What can hang from each mark
voku: soti sutapot
gebitan: lano
zazake: salo soti
soti: lano voku
pada: difu fetu
sutapot: pada
nozumo: soti sutapot
salo: pada zazake

Each row was made from one small tree. The marks that hang from a mark follow it in brackets, in alphabetical order. Every link used is in the known rows. Write each row's tree.
Known rows
nozumo(soti sutapot(pada(difu fetu))): [  0.2 -19.9  14.6  59.8  14.8   0.7   8.5 -18.0  34.6   2.7  -5.8   0.7
 -10.3 -22.4  14.2 -25.3   8.2   2.2 -28.5]
pada(difu fetu): [  0.1 -13.5   0.0  35.8   4.1  -9.6  18.3 -15.9  14.4  -7.4  -4.8  -3.2
   1.2 -10.6  -2.7 -10.2   3.6  -4.8  -4.6]
zazake(soti): [  4.3 -15.8   6.0 -13.5  13.2   4.7   1.6  10.7  -8.2   3.0  -0.6 -10.7
  -3.1   1.8   3.5   2.6  -3.2   8.6   5.1]
voku(sutapot): [ -0.2 -15.3   6.7  13.6  -6.5   0.3   4.0   4.6  -1.0   4.3   0.8  -6.3
  -4.9 -27.4  16.6   2.5 -11.7  16.6 -16.7]
zazake(salo): [  7.6  -7.5   4.4 -35.9   6.8   7.8   2.2   8.6  -3.0  -5.3  -1.3  -7.2
  -0.1  -3.6  -5.5   4.0  -7.8   8.5  -1.2]
voku(soti sutapot(pada(difu fetu))): [  1.6 -21.8   4.8  69.2 -12.2 -12.1  17.7 -21.1   8.4   8.8 -10.0   0.2
  -7.4 -23.7  28.9 -22.6 -11.8  15.9 -43.9]
salo(pada(difu fetu) zazake(soti(lano voku))): [-17.3 -21.9   6.2  48.3   6.3 -29.8  13.7  -3.6   7.8  12.0 -14.0 -11.0
   0.7  -2.4  20.2  -4.6  21.5 -12.3   8.4]
voku(soti sutapot(pada)): [  2.8 -19.6   5.0  32.8 -13.2  -1.0   7.8   4.3  -6.3  12.2  -3.3  -1.1
 -12.7 -31.8  33.5  -8.3 -23.3  30.4 -39.5]
voku(soti(lano) sutapot): [ -6.7 -15.8   7.6  41.4  -4.3  -3.7  -3.6   5.4 -21.2  20.3  -6.2 -18.7
  -4.0 -21.3  45.8  15.1 -22.7  15.4 -36.4]
voku(sutapot(pada)): [  4.5 -18.1  11.1  14.5 -15.5  -4.5   9.2   3.3  -0.3   2.2   1.0   0.3
 -12.5 -30.3  19.6 -12.4 -15.8  27.3 -15.6]
sutapot(pada(difu fetu)): [  5.1 -17.3   3.9  35.4  -5.3 -13.7  23.9 -18.2  15.5  -8.5  -5.2   3.6
  -6.3 -14.8  -1.7 -25.7  -0.4   6.0  -4.2]
nozumo(soti(lano voku(sutapot(pada(difu fetu))))): [-15.0 -25.7  21.5  84.4   2.5 -22.5   6.5 -17.8   6.8  15.0 -12.5  -8.9
  -8.5 -32.4  62.2 -31.3   6.7   6.2 -19.6]
pada(difu): [  2.6 -11.1  -2.7  30.6  11.6   3.9  19.3  -6.9   2.3  -4.7  -4.3  -4.5
  -1.5 -15.8   9.1  -6.3  -0.3  -0.2  -5.5]
zazake(salo(pada(difu)) soti(lano voku(sutapot))): [ -2.4 -21.3  19.1  -3.0  13.1  -6.9   0.0  -3.5 -12.5  16.5 -19.1 -21.1
   0.9   6.2  45.5  -5.3  13.8   3.3  -4.3]
salo(pada): [  3.5 -16.4  -3.3 -24.6  -4.3  -2.3  14.7  18.8   4.0   0.1  -0.1  -2.3
  -5.1 -17.4 -16.1   9.6  -3.4  13.3   0.7]
salo(pada(difu fetu) zazake(soti(voku(sutapot)))): [-14.9 -25.2   7.5  55.3  -2.1 -22.2  14.2  -7.8  21.3  13.3 -12.2  -2.6
  -1.1 -17.3  23.0 -15.7  19.3  -0.8 -12.9]
voku(soti(lano) sutapot(pada(difu fetu))): [ -3.0 -21.3  11.6  76.4 -12.2 -20.7  10.9 -22.0  -4.5  14.6 -12.9  -9.7
  -5.3 -18.0  44.1 -14.8 -13.3  12.7 -40.1]
soti(voku): [ -6.1 -16.0  -4.4  20.2   5.0  -1.9  11.2   2.4  -2.8  -5.1  -3.7  -4.8
  -8.8 -25.9  25.0  -5.4  -1.0   7.8   6.6]
zazake(salo soti(lano voku)): [ -3.0 -14.7  14.5 -22.2  20.8  -1.5  -9.8   4.0 -22.7   6.4 -11.9 -22.9
  -1.0  13.8  36.1   1.7   3.3   1.5  14.7]
gebitan(lano): [ -7.4 -17.4  -6.6  -2.5   2.8  -2.5   4.9  20.5  -2.2  -6.9  -2.0 -15.4
  -4.3  -9.2  -8.4  -1.3 -19.6   6.5   2.3]

Write each row's tree
[  1.3 -20.3  25.3  21.9  10.6  -7.4   0.0 -15.1 -17.9  10.5 -17.3 -16.9
  -5.8   3.6  65.3 -25.3   4.2  10.4  -6.4]  zazake(salo soti(lano voku(sutapot(pada(difu)))))
[  9.6 -17.2  10.3 -40.3  12.5  -5.6   9.7  -4.0  13.4   2.0 -11.8  -8.9
   6.4  22.1 -23.8  -6.1  16.0  -3.4   1.8]  zazake(salo(pada(difu fetu)) soti)
[ -6.0 -19.0   5.3  -8.6  -3.8 -19.0   8.1  19.2  19.3   9.0  -0.7  -1.4
  -0.1  -3.0 -25.8   7.2   7.5   3.2   1.5]  salo(pada(fetu) zazake(soti))
[-17.0 -16.0   8.5  35.9  11.2 -14.2  -1.4  11.4 -12.9  11.7  -6.5 -15.7
  -4.4  -8.8  41.4   4.2   2.6  -1.0  10.1]  salo(zazake(soti(lano voku)))
[ -0.5 -18.9  10.8 -19.8  22.5  -5.3   4.9  -1.3 -13.3   8.7 -18.7 -20.1
   1.3  15.7  28.2  -3.4  17.7  -4.1  12.4]  zazake(salo(pada(difu)) soti(lano voku))
[-20.3 -25.5  15.5  31.5 -10.7 -32.1  -2.0   6.9   4.3  21.0  -9.6 -12.8
  -2.9 -13.8  29.7   3.0   9.4   5.0  -4.3]  salo(pada(fetu) zazake(soti(lano voku(sutapot))))
[ -4.6 -24.4   8.5  72.8 -11.9 -19.1  20.4 -28.8  13.2  -3.1 -10.9   2.1
 -10.8 -31.6  40.0 -37.3   3.5  11.2 -13.9]  soti(voku(sutapot(pada(difu fetu))))
[ -1.3 -19.3  11.8  39.4 -13.4  -9.7   1.8   3.7 -20.1  18.2  -6.3 -11.5
 -11.4 -25.0  47.6   0.1 -25.5  26.8 -36.8]  voku(soti(lano) sutapot(pada))
[-10.3 -21.6  17.5  52.4  15.1  -0.9  -4.7   1.5   4.9  10.8  -7.4 -10.7
 -18.3 -30.2  57.2 -11.1   2.5  11.8 -13.9]  nozumo(soti(lano voku) sutapot(pada))
[ 10.8 -15.9   8.9 -76.1  11.8   6.0  -0.8  23.0  -2.5   5.8  -5.4 -10.0
   0.2  15.1 -19.5   8.3   3.4  11.3   5.6]  zazake(salo(pada) soti)
[-13.6 -23.7   7.2  18.8  -3.5 -11.5   4.9  17.5   5.0  17.1  -5.4  -4.4
  -7.0 -24.8  27.8  -0.6   7.1  13.7  -7.1]  salo(pada zazake(soti(voku(sutapot))))
[-15.5 -26.4  22.9  55.2  -6.9 -24.3  -3.4  -3.2   2.5  16.5  -6.8  -9.0
 -12.0 -35.1  53.5 -21.4  -1.2  15.6 -15.9]  nozumo(soti(lano voku(sutapot(pada(fetu)))))
[ -9.9 -21.4  15.8  81.9  23.3   0.1   5.4 -12.6   7.5   9.8 -12.8 -11.0
 -15.1 -28.6  64.9 -21.7   9.2   1.5 -18.4]  nozumo(soti(lano voku) sutapot(pada(difu)))
[ -3.9 -21.4  13.7  47.9 -20.7 -21.7   1.2  -6.8  -7.7  16.7  -7.3 -10.2
  -8.8 -20.0  35.4  -4.2 -20.6  21.6 -37.3]  voku(soti(lano) sutapot(pada(fetu)))
[ -8.9 -11.2  10.9  15.9  10.4 -10.3  -3.0  18.0 -11.5  13.1  -1.2 -15.1
  -0.4  -0.9  17.5  15.4  -4.3   1.2   2.4]  salo(zazake(soti(lano)))
[  4.8 -18.9   9.8  23.7  -9.2  -7.6   6.4 -13.0  25.2  -7.8  -1.3   1.5
 -13.3 -16.4  -1.7 -12.6  -4.3  13.2 -15.3]  nozumo(sutapot(pada(fetu)))
[ -7.7 -21.8  14.3  43.2 -14.2 -16.4   4.8  -3.0 -15.0   6.7  -6.9  -9.3
 -14.8 -32.4  58.2 -14.2 -10.0  22.6  -6.3]  soti(lano voku(sutapot(pada)))
[ -2.4 -15.7   0.9  11.8  11.2  -4.8  18.4  14.2  11.2  10.3  -5.0  -2.1
   0.5  -5.1  -6.2   1.1  11.3  -1.0  -2.0]  salo(pada(difu) zazake(soti))
[ -2.6 -21.6  12.6  -9.4  14.2 -17.1   4.4  -9.9  -1.4   7.2 -19.6 -18.4
   4.4  20.4  16.4  -6.9  21.4  -8.7  11.5]  zazake(salo(pada(difu fetu)) soti(lano voku))
[-16.6 -24.6  22.3  56.5 -13.5 -33.9  -1.7  -6.0  -0.8  14.7  -7.9  -8.8
  -9.4 -17.0  48.6 -16.5  -0.3  11.8  -7.3]  salo(zazake(soti(lano voku(sutapot(pada(fetu))))))
[  3.1 -23.5  20.5  20.3   3.4 -10.8   5.4 -27.1   7.1   2.2 -15.9  -5.4
  -4.4   1.5  38.7 -38.1   9.7   9.0  -9.3]  zazake(salo soti(voku(sutapot(pada(difu fetu)))))
[ -0.3 -17.6  10.5  70.1  -4.4  -7.6  12.1 -12.5 -15.7  17.4 -11.5 -11.8
  -8.2 -23.3  55.7 -10.0 -17.3  17.1 -40.0]  voku(soti(lano) sutapot(pada(difu)))
[  0.8 -21.8   7.1  39.6 -21.1 -13.8   7.7  -6.5   3.5  10.2  -4.4   0.2
 -10.1 -26.8  20.5 -12.5 -19.8  25.8 -40.0]  voku(soti sutapot(pada(fetu)))
[  9.7 -11.2   0.2 -32.0  10.0   5.1  17.9   4.5   8.1  -1.6  -8.6  -4.2
   2.4  -2.4 -15.0  -1.3   6.1   2.2  -4.3]  zazake(salo(pada(difu)))
[  5.2 -17.4  16.3 -30.8  12.3 -14.1   2.8  -4.1   0.3   8.3 -14.3 -18.5
   8.0  28.5  -7.7   1.4  14.0  -7.3   5.2]  zazake(salo(pada(difu fetu)) soti(lano))
[  7.5 -14.0   2.5 -24.2   2.6  -8.1  17.3  -6.2  19.1  -4.9  -9.4  -3.1
   5.1   2.1 -26.0  -5.8  10.2  -3.4  -4.4]  zazake(salo(pada(difu fetu)))
[ -7.8 -14.6  16.7  32.5  22.4   8.4 -11.9  11.1   5.3  13.6  -2.3 -17.9
  -7.2 -20.1  30.4  13.1  -2.1   1.7 -20.7]  nozumo(soti(lano) sutapot)
